What can hang from each mark:
Q_255: Q_702
Q_411: Q_580
Q_870: Q_255 Q_332
Q_430: Q_807
Q_808: Q_580
Q_265: Q_702
Q_580: Q_807
Q_807: Q_430 Q_580
Q_332: Q_702 Q_870
Q_702: Q_255 Q_265 Q_332 Q_411

Every row comes from one small tree of marks. Brackets hold a mark, then the marks that hang from it, in the order of their numbers. Every link used is in the known rows. Which tree was each row made from?
Known rows:
(Q_411 (Q_580 Q_807)): [-13 -37  23 -10 -40 -46  15  37  17  40  13  19   2 -14  48 -77  19 -25
   6 -28]
(Q_332 (Q_702 Q_265 Q_411) Q_870): [ -5  14  21 -26  17  30  -6  -1  16  33   6  -9   8 -30   4 -17 -21  16
 -29  -9]
(Q_265 (Q_702 Q_255 Q_332 Q_411)): [ 21 -40  42   3   9  41  -5  -8   5  24  -6  29 -44   9 -29 -37  21   3
 -28 -13]
(Q_807 Q_430 Q_580): [  47  -26   40  -14  -62  -62   -2   12   42  -33   12  -12  -28    6
   64 -105  -17  -53   50  -14]
(Q_332 (Q_702 Q_255 Q_265 (Q_411 (Q_580 Q_807)))): [ 35 -20  47  12  11  28  33  15 -34  22 -11  45 -35 -16 -11 -35   4   2
 -17  12]
(Q_807 Q_430): [ 29 -27  32 -18 -39 -45   1   1  26  -7  11 -16 -22  13  49 -94 -12 -24
  15  -3]
(Q_580 Q_807): [-19 -30  23 -38 -44 -41   6  31  19  36  13   7 -13   2  54 -94  -1  -1
  -7 -13]
(Q_265 Q_702): [-24 -40  12 -29 -18   6  -7  14  38  42  25 -18 -27   9  12 -73   8  -6
 -26 -34]
(Q_332 (Q_702 Q_265 Q_411) (Q_870 Q_255)): [  6  20  15 -21   4  26  -5 -12   5   8   4  -3  -1  -9  -6 -10 -17  27
 -45  -1]
(Q_430 Q_807): [ -7 -18  28 -39 -53 -41  -5  10  34   9  11  -7  26   0  25 -68  -2 -19
  24  -8]
(Q_332 (Q_702 Q_265 (Q_411 (Q_580 (Q_807 Q_430)))) (Q_870 Q_255)): [ 24  29  24  12  -3  -5  24  -8 -17   4  -1  25 -20 -26  17 -10  -8   4
 -31  -7]
(Q_870 (Q_255 (Q_702 Q_265 (Q_411 Q_580))) Q_332): [ 29  -6  26  34 -15  10 -13 -28 -19  18  -5  35 -30  51 -34  -6  12  14
 -29   4]
(Q_808 (Q_580 (Q_807 Q_430))): [  11  -29   34  -21  -54  -51   18   22  -11   -2    2   11  -12    3
   51 -109   14  -55   20  -14]
(Q_255 (Q_702 Q_265 (Q_332 Q_870) (Q_411 (Q_580 Q_807)))): [ -1   7  38  14  15  23 -16 -18  -3  55  -1  32 -21 -10  -4  11   7   4
  -7 -27]
(Q_332 (Q_702 Q_255 Q_265) Q_870): [  3  -4  11 -19  -1  25   1  11   3  23  12   1 -21 -20  13 -25 -22   4
 -32  -6]
(Q_265 (Q_702 (Q_332 Q_870))): [-27 -23  10  -9  -3  13 -24   5  42  49  18  -3 -16  -6  20 -46  10  -5
 -32 -48]
(Q_255 (Q_702 (Q_332 Q_870) Q_411)): [-16   3  17 -18  15  23 -31 -22  36  57   2   4 -10  -4  -6 -12  -2   8
  -6 -32]
(Q_255 (Q_702 Q_265 (Q_332 Q_870) Q_411)): [  1   5  36  -7  20  41 -36 -31  12  44   1   7 -17   7 -17   6  -7  17
 -12 -17]
(Q_580 (Q_807 Q_430)): [  13  -20   33  -19  -49  -63   20   17    9   12    9   10  -37    3
   70 -101   -8  -17    8   -6]
(Q_265 (Q_702 Q_255 Q_332 (Q_411 (Q_580 (Q_807 Q_430))))): [ 39 -31  51  37   1   9  25  -3 -16  19 -11  56 -63  -7  -6 -37  31 -20
 -13 -19]

Write each row's tree:
[ 47 -14  69  31  -1  20  -3  -9 -39   5 -19  65 -12 -17 -14  16  17   0
 -13   7] | (Q_702 Q_255 Q_265 (Q_332 Q_870) (Q_411 (Q_580 Q_807)))
[ 12 -40  31 -22  -7  29   7  -1  10  20   7   7 -44   7 -31 -44  14   0
 -28 -11] | (Q_265 (Q_702 Q_255 Q_411))
[-24   9 -18 -33 -15  -5  -2  11  37  27  17 -13   0 -14  31 -47 -15   9
 -40 -27] | (Q_332 Q_702 (Q_870 Q_255))
[ 68  -8  75  43  -5   6   6 -18 -46 -11 -22  66 -27 -17  -3  11  13  -9
  -4  11] | (Q_702 Q_255 Q_265 (Q_332 Q_870) (Q_411 (Q_580 (Q_807 Q_430))))
[ 36  -4  28  27  -5  18  -3 -11 -20   7 -12  33 -19  40 -19 -36  -1  27
 -46  22] | (Q_870 Q_255 (Q_332 (Q_702 Q_265 Q_411)))
[ 39 -15  35  12   3  -3  48  16 -16  19 -12  44 -44 -26  10 -57   5 -16
  -1   0] | (Q_332 (Q_702 Q_255 (Q_411 (Q_580 (Q_807 Q_430)))))
[ 11 -16  21  27   9   4   6  16  10  51  -9  32   2  -3   1 -51   9  -5
 -15  -9] | (Q_870 (Q_332 (Q_702 (Q_411 Q_580))))
[  8  17  16  -2   5  21   4  -6   0  13   3   8   6 -21  -6  -1  -4  12
 -38 -10] | (Q_332 (Q_702 Q_265 (Q_411 Q_580)) (Q_870 Q_255))
[ 27 -15  39  30   0   4  19  -6  -8  23  -5  49 -52 -24   0 -15  25 -20
 -19 -31] | (Q_265 (Q_702 Q_255 (Q_332 Q_870) (Q_411 (Q_580 (Q_807 Q_430)))))
[ -7 -11  22  -7   3  25 -20 -16  28  28   4   8 -16   1 -13 -23  16  12
 -42 -32] | (Q_265 (Q_702 (Q_332 (Q_870 Q_255)) Q_411))
[-13  -6  -7 -31  -5   7   7  21  27  36  13  -2 -14 -30  24 -43 -17  -4
 -26 -22] | (Q_332 (Q_702 Q_255) Q_870)
[ -7 -13  14 -15 -25 -11 -37  -3  36  15   5   4  15   9  30 -44   4   6
 -23 -22] | (Q_702 (Q_332 (Q_870 Q_255)))
[ 34  -2  30  45 -10   1  15   0 -34  17 -14  56 -24  26  -6 -33  11  17
 -43  13] | (Q_870 Q_255 (Q_332 (Q_702 Q_265 (Q_411 (Q_580 Q_807)))))
[  3 -12   0  10 -32 -11 -18 -14  10  30   6  17 -34  57  -4 -43   3  11
 -31  -9] | (Q_870 (Q_255 Q_702) Q_332)
[  5 -12  36 -25   5  34 -19 -22   7  36   8  -7 -28  22 -24 -22  -9  15
  -6  -3] | (Q_255 (Q_702 Q_265 Q_411))
[ 34  -4  56  23   0  22 -29 -24 -10  -3 -11  31  22   0 -16  13  17  10
 -20  -1] | (Q_702 Q_265 (Q_332 (Q_870 Q_255)) (Q_411 Q_580))
[ 40 -25  45  10  16  40  22   8 -24  15  -9  31 -25 -11 -24 -30   3   0
 -15  13] | (Q_332 (Q_702 Q_255 Q_265 (Q_411 Q_580)))
[  6 -16  42  -3  -9  14 -45  -6  14  18   5   2  14   6  25 -27  -7   9
 -18  -9] | (Q_702 Q_265 (Q_332 Q_870))
[ 31   0  55   0  -2  29 -40 -32  -4  -9 -11  16  14  15 -16   1   1  28
 -30  11] | (Q_702 Q_265 (Q_332 (Q_870 Q_255)) Q_411)
[ 16 -15  48  19  22  40 -21 -22  -2  44  -5  26 -21  12 -24  -5  12   3
   1 -15] | (Q_255 (Q_702 Q_265 Q_332 (Q_411 Q_580)))
[ 27 -21  25  17   5  15   8   9  -3  35 -13  37 -21   9 -12 -50   0   5
 -23   9] | (Q_870 (Q_332 (Q_702 Q_255 Q_411)))
[ 48 -44  60  21   2  19  -3  -2  -7   7 -23  53  -4  -3 -24 -27  30 -11
   5   3] | (Q_702 Q_255 Q_332 (Q_411 Q_580))
[ 11  -1  30  26  -4  -7   9 -12   6  23   0  35 -35 -15  10 -22  26 -11
 -27 -38] | (Q_265 (Q_702 (Q_332 (Q_870 Q_255)) (Q_411 (Q_580 (Q_807 Q_430)))))
[ 53 -21  67  28   6  35 -17 -17 -27  -4 -17  47   1 -11 -30  22  16  -1
 -10   8] | (Q_702 Q_255 Q_265 (Q_332 Q_870) (Q_411 Q_580))
[ 17   5  26 -19  13  39   4  -3  -5  18   0   8 -15 -26 -14  -6 -19  14
 -31   4] | (Q_332 (Q_702 Q_255 Q_265 Q_411) Q_870)
